Each row was made from one small tree. Brackets hold a mark, then the marks that hang from it, in alphabetical order. Every link used is in the known rows. Write each row's tree.
Known rows
[fafub nekev]: [-0.14 -1.30 -1.32 -0.39 -0.52  0.02  1.13  0.25  0.64 -0.01  0.14 -1.26
 -0.30 -0.19  0.80  0.09]
[munosu [goviz [nekev fafub lofun]] risun]: [-1.66 -3.47  0.22  0.78 -6.19 -1.05  4.69  0.47 -0.16 -0.78 -0.88  2.07
  3.17 -2.86 -3.06 -2.72]
[fafub nekev rorik]: [-0.08 -2.98 -1.73 -1.69 -0.05 -0.34  1.19  2.01  0.25  0.00 -0.61 -2.22
  0.52 -0.47  1.16 -0.48]
[goviz [munosu risun] [nekev moli]]: [ 2.64 -1.86 -0.54  0.72 -3.72  0.52  2.34  0.41  0.49 -1.28 -2.50  2.41
  0.38 -2.92 -0.73  0.35]
[goviz munosu]: [ 1.86 -0.07 -0.88  0.25  0.24 -1.06  0.40 -0.29 -0.67 -0.20 -1.11 -0.35
 -0.25 -1.37  0.13  1.15]
[fafub [nekev lofun moli] rorik]: [-0.35 -5.30 -1.47 -1.17 -3.59 -0.15  4.49  1.56  0.16 -0.43 -0.65 -2.12
  0.15 -0.48 -1.00 -1.94]
[munosu goviz]: [-0.70 -0.49  0.12 -0.72 -1.31  0.01  0.45 -0.34 -0.14 -0.39 -1.40  0.32
  2.10  0.12 -1.09 -0.47]
[rorik [fafub nekev]]: [ 0.58 -1.54 -1.63 -0.76 -1.36 -1.21  1.09  0.15  0.16 -0.67  0.89 -2.10
  0.31 -1.07  0.99 -0.84]
[risun [munosu goviz]]: [-0.37 -0.37 -0.74  0.68 -2.61 -0.09  0.17  0.11 -1.04 -0.96 -1.69  0.00
  2.66  0.12 -0.82  1.22]
[munosu [goviz [nekev lofun]] risun]: [-1.88 -2.11  0.15 -0.40 -4.96 -0.30  3.27  0.33  0.08 -0.49 -2.07  2.24
  3.18 -2.17 -2.01 -2.20]
[goviz [munosu risun] [nekev [fafub rorik] moli]]: [ 2.99 -4.83 -0.89  0.59 -4.41 -0.55  3.90  2.31 -0.16 -1.52 -2.01  1.29
  1.15 -3.88 -1.38 -0.69]
[moli [nekev [fafub rorik] lofun]]: [ 0.15 -4.98 -1.17  0.05 -3.68 -1.29  3.45  2.41  0.34 -0.37  0.47 -0.91
  2.73 -2.33 -1.26 -2.08]
[risun [munosu [goviz nekev]]]: [-0.10 -0.42 -0.93  1.10 -3.08 -0.41 -0.12  0.03 -0.24 -1.23 -2.43  1.50
  3.69 -0.80 -0.69  1.97]
[risun [munosu [goviz [nekev [fafub rorik] lofun]]]]: [-0.89 -4.49 -1.21  1.13 -5.46 -2.32  3.51  1.71 -1.46 -1.27 -1.61 -0.10
  4.50 -2.14 -2.49 -0.26]
[nekev [fafub rorik] lofun moli]: [ 0.08 -5.31 -0.12  0.45 -4.29 -0.89  4.82  1.41 -0.72 -0.74  0.46 -1.02
  0.38 -1.00 -2.82 -2.58]
[goviz munosu nekev]: [ 2.04 -0.04 -0.97  0.63 -0.25 -1.47  0.10 -0.36  0.12 -0.55 -1.90  1.05
  0.76 -2.35  0.26  1.97]
[munosu risun]: [-0.28 -0.58  0.27 -0.33 -1.54  0.93  1.01  0.98 -0.11 -0.09 -0.23  0.85
  0.01 -0.99  0.03 -1.30]
[moli nekev]: [ 0.91 -0.84 -0.87 -0.03 -1.28  0.60 -0.13  0.75  1.50 -0.36 -0.33  0.62
  1.86 -0.97  0.56  0.21]

Which tree is each row?
[ 0.94 -2.98 -0.67  1.72 -4.64 -2.17  4.66  0.50 -0.67 -0.66 -0.59  1.37
  0.77 -4.34 -1.79 -1.05]	[goviz [munosu risun] [nekev fafub lofun]]
[ 1.81 -0.62 -0.74  0.30 -1.74 -0.49  1.10  0.64  0.11 -0.54 -2.14  1.89
  0.76 -3.29  0.30  0.62]	[goviz [munosu risun] nekev]
[-0.69 -6.38  0.01 -0.15 -7.60 -0.30  6.04  2.02 -0.16 -1.46 -1.96  1.58
  3.55 -2.74 -3.70 -3.59]	[munosu [goviz [nekev [fafub rorik] lofun moli]] risun]
[ 1.44 -2.81 -1.40 -0.38 -3.23 -0.22  2.38 -0.07  0.52 -1.37  0.51 -1.63
 -0.09 -0.64 -0.05 -1.12]	[rorik [fafub [nekev moli]]]
[ 1.78 -4.19 -0.50  2.09 -6.58 -1.15  5.87  0.28 -0.25 -1.34 -0.94  1.81
  0.43 -3.96 -2.84 -1.39]	[goviz [munosu risun] [nekev fafub lofun moli]]
[-1.00 -2.82 -0.84  2.48 -5.97 -2.08  3.44 -0.09 -1.06 -1.34 -0.90  0.88
  3.70 -1.88 -2.81  0.30]	[risun [munosu [goviz [nekev fafub lofun]]]]
[ 1.23 -3.91 -1.22 -0.09 -1.99 -0.41  1.39  2.64  0.84 -0.62  0.14 -0.48
  2.65 -1.98 -0.09 -0.87]	[moli [nekev [fafub rorik]]]
[ 0.96 -1.13 -0.99  0.77 -1.86 -2.35  2.13 -0.65 -0.36 -0.26 -1.54  0.66
  0.79 -2.72 -0.85  0.74]	[goviz munosu [nekev lofun]]
[-1.06 -3.34  0.40 -0.06 -6.87  0.74  4.45  0.08  0.50 -1.20 -2.44  2.70
  2.78 -1.77 -3.02 -2.50]	[munosu [goviz [nekev lofun moli]] risun]
[ 2.08 -1.97 -0.71  1.54 -2.98 -1.23  2.58  0.78 -0.19 -0.88 -0.96  1.72
  0.77 -3.97 -0.67  0.16]	[goviz [munosu risun] [nekev fafub]]
[ 1.48 -2.91 -0.53  0.88 -5.32 -0.38  4.38  0.15 -0.04 -1.06 -2.17  2.01
  0.42 -3.28 -1.83 -0.85]	[goviz [munosu risun] [nekev lofun moli]]
[-0.18 -4.00 -0.65  2.81 -7.88 -1.04  4.69 -0.26 -0.60 -2.05 -1.28  1.34
  3.31 -1.47 -3.86 -0.01]	[risun [munosu [goviz [nekev fafub lofun moli]]]]
[ 0.29 -3.83 -1.37 -0.21 -4.94 -1.12  4.42 -0.29  0.03 -1.13  0.86 -2.03
 -0.08 -1.04 -1.14 -2.31]	[rorik [fafub [nekev lofun moli]]]
[-0.02 -3.26 -0.81  1.41 -4.19 -1.04  3.35  0.63  0.68 -0.43  1.19  0.02
  1.89 -2.05 -1.56 -1.53]	[moli [nekev fafub lofun]]
[-0.46 -3.58 -1.09  0.19 -4.12  0.14  4.40 -0.26  0.57 -0.47  0.10 -1.16
 -0.63 -0.17 -1.34 -1.42]	[fafub [nekev lofun moli]]
[ 0.73 -1.59 -0.72  1.47 -4.99  0.60  1.11 -0.17  0.13 -1.94 -2.81  1.92
  3.32 -0.42 -1.71  1.68]	[risun [munosu [goviz [nekev moli]]]]
[ 0.96 -2.99 -0.64  2.66 -6.20 -0.14  2.63 -0.01 -0.11 -2.30 -1.62  1.77
  3.26 -1.09 -2.74  1.18]	[risun [munosu [goviz [nekev fafub moli]]]]
[ 3.26 -4.28 -1.11  0.93 -2.85 -1.40  2.89  1.29 -0.02 -1.48 -1.82  0.39
  1.14 -2.94 -1.43  0.60]	[goviz munosu [nekev [fafub rorik] moli]]
[ 0.66 -1.68 -0.77  0.47 -3.45 -1.42  3.19  0.36 -0.43 -0.33 -1.76  1.49
  0.84 -3.72 -0.79 -0.59]	[goviz [munosu risun] [nekev lofun]]
